Known rows, with every step that occurs:
p > y > g > d: [  2 -16 -20  14  -1  14 -17 -13  33   5  13   5   3  19  15 -19  -4  28
  -3  11 -14   7   6  10  21  -4  18 -13 -25   3 -18  -9 -19   7  -2   1
 -31 -11  15 -17 -35 -15]
d > p: [ -1  10  -3  11   9 -13   4 -26   4  -2  -5  10  -6   2   0  14 -13   5
   0   6 -11   7  20 -10   5 -10   7  -1 -20  -2   4   0  10  22 -10 -14
   3  -4   1   2   6 -14]
d > g: [ -9  -8   4  20  23  -1  -2  -5  30   8   9   8   8 -16  -4   1  11 -11
  -2   6  -7   8   9   2  12 -14   6   4 -25   2 -17 -19  12   0 -15 -12
   3  -2  12 -12  11 -12]
x > g > d > p > e: [ 13  14   1   8  -6 -24   7 -23  17   4 -25   1 -15  26   8  11 -24  35
   6  22 -30   2  11 -16  25  -5  -9 -28 -27  12  17  -4  -4  44   0   0
  -7  -8  11 -28 -29  -8]
h > x > p > y > g > d: [ -8 -20 -34  -3 -21  19 -21  11  29  18  17  -8  -5  29  -2 -20   8  28
   4   9   5 -10   2   0  12  -9  33   2 -28  11 -16 -19 -38 -11 -21  -5
 -27  -4  15   1 -34  -2]
g > x > h > d > p: [-11  16  -6  17  30 -35  15 -19  16 -12  17   7 -12  18  -6  26 -19   5
   7  17 -15  -1  25  -8  43  -1  12   7 -14  -7 -13  15  10  30 -17  -9
  17  -2   1  14   1   2]
h > x > g > d: [ -3   2 -14  12 -13 -17   8 -13  12  18 -18   0  -5  25   0  -4  -7  34
  -8  19 -16  -2   9  -1  11  -5   7  -8 -17  29  -3 -26 -25  22 -24   1
 -17  -6  23 -11 -17 -24]
x > h: [  5   8   1  16   9  -6   8 -14  14  10   1  16   7   0 -13  12  -9 -11
  -2  11 -23 -10  14   6  24  -3   1   2 -11  -5 -11   2   1   8 -15  -7
  16  -5  13   5  12  -3]
p > y > g > e > h > d: [-25  -9 -31  25  23  17 -16 -15  52 -11  35   5  26  34  11 -13 -14  12
  15  18  10  13  19   0  48 -24   1  -7 -34  -9 -32 -20   3 -11 -13  -5
 -41  -7  12 -11 -23   8]
g > x > p > y: [  0  -9 -23  -7   4  -8   0  -6  25 -11  10 -17   2  13   1 -12   5  14
   2  14  25  -5   9 -16   0 -18  22  12 -16  -1 -15  -2   1  -6  -6 -28
  12  -5  10  15 -24  12]
h > x: [  1  -3 -15  11  -5  -6  -5 -13  10  16  -9  12   0  12   1   5   7  -9
  -1  10   8   2  10  -5  10 -10  15  12 -14  14 -15  -9  -8   7 -28 -12
   0   9  15   7  12 -12]
p > e > h: [ 13  25  10  18  14  -7   2 -11  37   3 -10   8   7  17  -4   6 -17 -18
  11  17  -8  -1   0   0  23  -8  -6  -7 -18   1  -5  -6  10   8 -11 -11
  -1   5  14  -7  11  11]
e > p > y: [ 22  -5   0   9   1  -4  -1   0  31  -9   6   0  -3  10  -1  -3  -9   6
  -3   4   2   4  19  -7  16 -26  12 -18 -20  -7   7 -22  -2 -20  -2 -18
  -2  -3  12 -11  -6  14]
e > g > d > p: [ -9  21 -20  20   8  -1   8  -9   2   7   8   0  -2   7   9  -5  -7  28
  -1   8 -23  25   2  -3  23   2  13 -15 -35  12   7  12  -9  29 -12   3
  -6 -10   4 -18 -13 -25]
y > p > e > h: [ 11  32  10  14  24 -17  -5 -18  35   4 -15  11  14  25 -17  17 -11 -27
   3  14  -6   2   1  -5  14  -7  -3 -13  -7   3 -16 -25 -13   5  -2 -13
   3  -3  11   1   6  12]
d > p > e > g > x: [ -7  15 -12  13  13 -29  -1  -9  26  -4  -8  -4 -17   7  10   9  -1  -7
  11  28   2  23  -2 -23  32   7  25 -13 -39  19  -3  16  13  50 -15  -7
  32  -3   4  -3 -12  -1]
d > g > x > p > y: [-10 -22 -13  -4  21  -5   0   3  43  -5  19 -13   0   3  -2 -17  18   6
  -2   8  23  -3   5 -11  14 -24  24   8 -19   2 -22 -16  12 -15 -12 -28
  13  -7   6  11 -22  14]
x > g > e > p > y: [ 24 -11 -10   4  -1 -11   2   8  34 -15  -2   3   7  20  10 -11 -29  31
  -7  16   2   7  27 -23  26 -35   2 -21 -32   5   7 -28  17 -17  -4 -13
  -7 -12  13 -18 -27   6]
x > h > y > p: [ 10  -3   0  14  25  -7  16  -8  11  -4   6  16  22   6 -32  26  -8 -19
  -7  18 -12  -8  13  -7  24 -16   7   5  -1 -16 -13 -21 -10   8 -12   0
  17  -5  17  16  12   3]
y > g > x: [-16  -6 -16  22   1  -4 -16 -18  31   3   9   3   4  11   7  -3  -2   0
   2  20  -5   3   0   6  -2   3  31  11 -26   6 -35   6  11  31 -11 -13
  12  -7   9  -2 -14 -21]
p > e: [ 11  10   8  12   2  -7 -10 -13  19   3  -8   9  -2   7   4   8  -1 -11
   7  17 -10   3   2  -5  12  -7  -1  -2 -22   6  -2  -7   7   9 -10 -13
   9   3  10 -15   4   0]
g > d > p: [  2  16 -16  13   7 -12   8 -19  -1   3   2   5  -5  13   4   6 -13  26
  -8   2 -24   9  18   0  10  -2   2  -6 -20   1   5   4   4  24   3  -2
  -6  -4  -5 -11  -9 -21]
h > d > p > e > g: [-14  14   4  17  20 -12   1  -2  25  -7  12   6 -14   9   4  20  -1  -1
  24  27  -5  28   8 -22  49  -4  -1 -22 -44   4   7  -1  -1  27 -17  -2
   2   3   7 -31 -14   1]
p > y > g: [  1 -24 -10  11  -1  11 -16 -12  40   1   6  12   3  11  13 -10  -1   3
   6  13  -1   5   6  -3  17 -16  19  -4 -25  -5 -18 -15  -5  -2  -7 -11
 -16  -3  23  -8 -20   2]
e > h > d > g > x: [-27  11  -7  30  44 -14  13  -8  52  -4  29   0   7   2 -10   0   4  -8
   5  19   7  10   6   3  34 -14  10  -1 -20  -1 -34 -15  19   9 -13 -15
   1  -2  12  -1   3  -1]
x > h > d > g > e > p: [ -8  -1  -5  17  41  -3  14  20  45  -7  39  12   7  -3 -26   8 -18  -3
  -5   5 -21   8  28  -1  60 -24   2  -5 -34  -8 -17 -14  22 -24 -13  -1
   0  -9  -3 -26  11   0]
y > p > e > h > x > g: [  7  26   4  11   8 -26  10 -10  42  12 -29  12   4  37 -16  21 -18 -13
   6  28   1  -2   3 -13  26 -17   8 -17 -14  24 -10 -52 -31  23 -13   0
   1  -1  30   5  -8  18]

Rows:
[-10  -4 -39  18  20  11 -14 -26  43  -3  12  10  18  27  11  -8 -38  12
  10   6   2  10  20 -14  38 -19  12  -7 -31  -8 -21   1  11  11  -3  -6
 -25 -15  -2   9 -19   7]  d > p > y > g > e > h
[ -8  15  -7  18  30 -23   9  -4  27  -3  17   7   0  11 -10  13  -4   5
   5  25 -11  -2  22   3  35  -1  11   9 -17  -2 -24   6   0  15 -17 -13
  14  -3   9   6   2  -7]  g > x > h > d
[-24  12 -13  26  32 -21  10   4  36  -4  24   7   5   3  -3   8  12  -6
  14  34  -7  15   5   1  47   3  17 -11 -28   6 -22  13   4  20 -30   1
  21  -7  25  -3 -11  -7]  e > g > x > h > d
[ -6   1   1  17   4  29   4  12  43  -1  16 -13  16  27 -22   4 -12 -23
  26  22   0 -28 -13  -4  24 -15   2  -6 -28 -13  -5 -18   5  -6 -18 -11
  -3  -2  11  -5  -3  22]  x > p > e > h > y > g
[ 16  17   0   4   1 -13  -7 -18  12   1  -6   2 -15  18   4  12 -17  22
   1  14 -23   2  12  -5  22  -2  -1 -10 -24   8   6   7  -2  35   0   5
  -4   1  -7 -22 -10  -6]  g > d > p > e
[  6   1 -10  20  16 -12  18 -14  20  -3  11   3  10   3  -8   9 -14 -10
   0  23  -6 -18   7  -4  29   3  23  13  -9 -12 -22  13  15  26 -21  -6
  24   0   5  19  14  -1]  g > x > h > y
[-36  -6  -3  11  33  -7   4  14  37  -6  37 -15   3  -7  -8   0  23   2
   8  15  11   2  13  -3  13 -22  11  14 -21   2 -27 -12   7 -11 -18 -27
   9  -5   8  -6  -8  -4]  h > d > g > x > p
[ 14   9   9   3  15 -19 -12 -13  26   0 -16  12   1  17 -11  21   0 -19
  -1  18  -8   7   4  -8   8 -15   6   0  -4  10 -12 -22 -13  11  -1 -18
  11   2  13 -11  -2   4]  y > p > e
[  3  21 -23  24  21   1   2 -16  21   2   7   2  32  14  -2  -4 -25   0
  -5   4  -4   0  12   5  12 -22  -1   4 -16  -2 -15   4  25  -4 -15 -14
  -7  -7   5   6   8  -6]  g > e > h
[ -1   1  -6  27  12   6  -1  -9  49  -4   2  -7  14  23  -5   3 -16 -28
  23  26   2  -9  -9 -12  35   2  15  -1 -25  -4 -24  -3  17  32 -18  -7
   6   1   2   4  -5   6]  p > e > h > y > g > x
[ -5  17 -32  17  12  -3  -2  -9  22  12   5   9  22  25  -4  -8 -11  -8
  -5  10  12  -2  12  -4  18 -21  12  14 -17  19 -26  -9   3   3 -26  -8
 -14   5   3  14  12 -10]  g > e > h > x
[-15  14  -9  15  25 -30   1  -4  27 -13  11   0 -19  15  14  17   0  -2
  24  37  11  29   8 -19  47  -1  17 -10 -41   8  -7   9  12  44 -16  -7
  18   0   6 -19 -12   1]  h > d > p > e > g > x
[-10  10 -22  36  10  23   9  -5  25   7  17  -4  28  23 -12 -10 -20  11
   5   8 -21 -10  -4  16  29  -3   7 -10 -20  -7 -12 -12  -6  13 -15   2
 -26 -11   4 -12  -8  -9]  e > h > y > g > d
[  1  14  -3   7  11 -14  -5  -8  21   1  -5   7 -10   3   3  14  -9 -10
  18  18  -8  26   1 -17  29  -2   6 -24 -41  12   9   0   6  27 -12  -3
  14  -2   9 -14  -4   5]  d > p > e > g
[  0   2 -36  -3   4  10   1   7  35   4  14  -7  20  34  -6 -16  -8  12
   3   3  34  -6  10 -15  29 -34  12  12 -16  10 -19 -15  -9 -24 -27 -18
 -15  -5   7  18 -13  18]  g > e > h > x > p > y
[-14   1 -19  15   0   7 -14 -21  13   9   9   5  -8  18   4   0 -17  28
   3   8 -27   2   8   4  10   2  16  -4 -27   4 -11   1  -5  34  -4  -1
 -13  -7  -6 -20 -20 -22]  y > g > d > p
[  4 -16  -9  -6  -4   4   1   6  18  -2  12  -3   6   8  -5 -10   6  10
   4   4  14  -3  10  -9   7 -22   6   6 -16  -3  -1 -15  -7 -30 -11 -31
  -2   0  14   5 -17  10]  x > p > y
[-18 -14 -25  19   9  16 -24 -10  27   2  15   9  19  11  15 -11 -12   5
   1  17 -10   0  13   7   6 -14  18   9 -29   4 -24   1  16   9 -14 -11
 -12  -6   1 -13 -15 -23]  y > g > e
[ -3   9 -16   9 -14 -23  15 -15   8  14 -15   9 -11  19   6  12 -20  39
  -2  19 -19   1  17 -17  13  -8   8 -13 -19  24   8 -24 -14  34 -17   3
 -13  -2  10  -4 -16 -22]  h > x > g > d > p
[ -6   1  -6   1   0  -8   1   0   8  -5   8 -18   1  10  -6  -3   3   6
   1  14   4 -11   9  -6  -7 -12  18  16 -16   6 -15   8  11   1  -9 -32
  24  -4   6  13 -13  -7]  g > x > p
[ 15  10   7   6   8 -15 -10 -23  15  -2 -11  13 -15   9   0  20 -12  -9
   7  16 -10   4  16 -19  20  -9  -1  -4 -23   3   6   4   7  23  -1 -11
  11   2  -2 -14   4   2]  d > p > e
[ 18  -8   8   5  18  -3   4  -6  20 -11  -7   8  11  16 -12  21  -1 -18
   5  24   7  -2   3 -19  18 -17  -1   4  -7  -8 -11 -33  -8  12  -9  -4
   8   4   5  -5   3  14]  h > y > p > e
[  0  -3  -2  13  22  -7   5   7  27  -5  -5   2  12   4 -10  13   5 -25
  10  34   7  10  -8 -19  33 -10   4 -12 -25   3  -4 -22  -9  14 -14   4
  10  -1  15 -15   2   6]  h > y > p > e > g
[ -2 -19 -17  18   7  -5 -21 -17  41  -2   5   1   5  17  21 -14  -1   3
   7  23   6   6  11  -4  12  -6  34   5 -27   4 -31  -3  -1  15  -8 -19
   2  -8  15   1 -28  -4]  p > y > g > x
[-14  17  22  25  53 -16   8  -4  56  -6  13  12  10  11 -24  25  11 -26
  10  16   3  17   3  -2  42 -21  -3 -14 -13   1 -28 -45 -12  -1  -7 -10
  -9  -2  18 -13   4  25]  y > p > e > h > d > g
[ 14 -13 -12  12  -6  11 -13   9  43  -1  14  -7  -3  23  -1 -15 -15  29
  -4   1 -16  10  13   5  28 -13  20 -19 -31  -2  -2 -12 -16 -12   3  -5
 -21 -17   6 -26 -32  -2]  e > p > y > g > d
[  5  22 -10  11  10 -16 -10   7  22   6  -7   3   7  18 -10   3   7   1
   1  25 -17  22  -9   8  22  -3   6 -25 -21  18  -8 -15 -28  23  -7   3
  -3  -8  19 -24 -24   0]  y > p > e > g > d
[ 11  42  -1  15  12 -17  10 -28  18   4  -5   1  -4  32   0   9 -28  11
   5   7 -25   6   5  -5  31   2  -5 -18 -19   6   2   5  -3  31  -2  -1
 -14  -3  -1 -15  -4   6]  g > d > p > e > h
[-16  -7  -9  12  36  -1  -1  21  41 -11  42   3   9  -9  -5   8   0   8
  -8  10   0  18  26  -3  42 -36   1  -1 -35  -4 -12 -25  29 -25 -14  -9
 -10  -6  -4 -35   3  -2]  h > d > g > e > p
[-14  -5  -6  22  24 -16  -5 -14  36   2  15   1   1 -11   2  -1  12  -3
  -6  16  -2   8   3  -3   8 -10  22  13 -20   7 -26  -6  26  17 -13 -20
  19  -2   5   4   0 -14]  d > g > x
[ -1   2 -18   0  -3   4   6   7  33  11   7  -3   5  25 -13  -7   6   3
   6   3  29 -10   1 -14  18 -27  12   2 -15   6 -11 -21 -19 -26 -23 -19
 -13   2  19  22 -10  24]  e > h > x > p > y
[-16  18 -23  22  40   0   9 -20  19  -7  25   8  16  20   4  15 -25  16
   7   8   0  11  30 -10  36 -26 -12  -1 -27  -6  -6  -4  18   9 -18 -10
 -17  -1  -7  -4  -4  -2]  g > e > h > d > p
[-12 -22  -8  19   2  20  -4 -11  26   0  13   7  18  -3   0   1  -7  -8
  10  17  -9 -12   3  -3  10 -10  15   0 -28 -15  -5 -15   4   8 -20  -9
  -1   1   8  -8  -3 -16]  h > y > g
[  8   1   2  14  26  -8  15   8  34  -6  -2  12  16  10 -26  20  -4 -34
  12  30  -5   4  -7 -15  50  -2   6 -19 -17  -8  -6 -17 -10  20 -24  14
  26  -1  19  -4   6  15]  x > h > y > p > e > g
[-21 -26 -20  10   3  16  -1   4  25  -6  25 -16  13  10  -2  -4   8  -9
  11  20  10 -20  -6  -8  -2 -11  29  17 -25 -10 -20  -2  12   7 -21 -19
  17  -7   3  14 -17  -9]  h > y > g > x > p
[ -2 -19 -16  14   8   6 -14 -28  32  -1   4  10  -2  13  15   0  -9   7
  12  11   0  11  12 -20  24  -8  17 -12 -31  -5 -12 -10  -4  17  -1  -9
 -13  -4   6   1 -22  -1]  d > p > y > g
[  5  -3  -7  14  23 -17   2   0  30 -14  -3  -4  10   9  -4   9  11 -20
   6  39  18   8 -14 -20  23  -9  22   0 -17   4 -18 -17   5  30 -16  -2
  26  -2   9   0  -6   6]  h > y > p > e > g > x
[  7  29   0  13  11 -23   1  -7  32  11 -18  11   2  38 -19  17  -2 -29
   4  17  11   5  -4  -5  16 -12  12  -2  -4  15 -24 -32 -26  12 -18  -7
  -2   6  16  10  12  17]  y > p > e > h > x
[  8 -13 -18  18   8  17   3  18  38  -8  29   8  21  12 -17   4 -32  -7
  -1  11 -21 -13  10  -3  43 -14  15  -2 -30 -18  -8   1  30  -2 -16  10
   3 -10  -5  -7   5   6]  x > h > y > g > e > p
[-24  -1 -13  30  28   9   4 -23  49  -6  26  10   3  30  -2   8 -21  13
  24  13  -1  15  15 -10  47 -10   6 -18 -32 -12 -13 -22 -14   7  -7  -7
 -30 -13  10  -4 -22  16]  e > h > d > p > y > g
[  3 -17 -12  -7  -7   5  -6  11  19   8   9  -4  -5  20  -3  -2  14   4
   5   8  32  -5   6 -14  10 -22  15   4 -17   8 -10 -23 -17 -25 -28 -21
  -2  -1  14  16 -12   6]  h > x > p > y
[ 12   3 -12   1   9  -5  -1 -25  11  -4   3   5  -4  21   9  -4 -11  34
  -3   6 -10  18  14  -7  25 -10   6 -10 -21   0   1  -3 -13  15   5  -6
 -14  -6  -1  -9 -24   1]  g > d > p > y
[  2   6   0   8  -3   1 -22 -15  28   5   3   4 -17  28   3  12 -20  15
  13  13 -30   8   7   0  23   8  10 -11 -36   7   1   3  -7  36   0   5
 -16  -7  -2 -28 -23  -7]  y > g > d > p > e
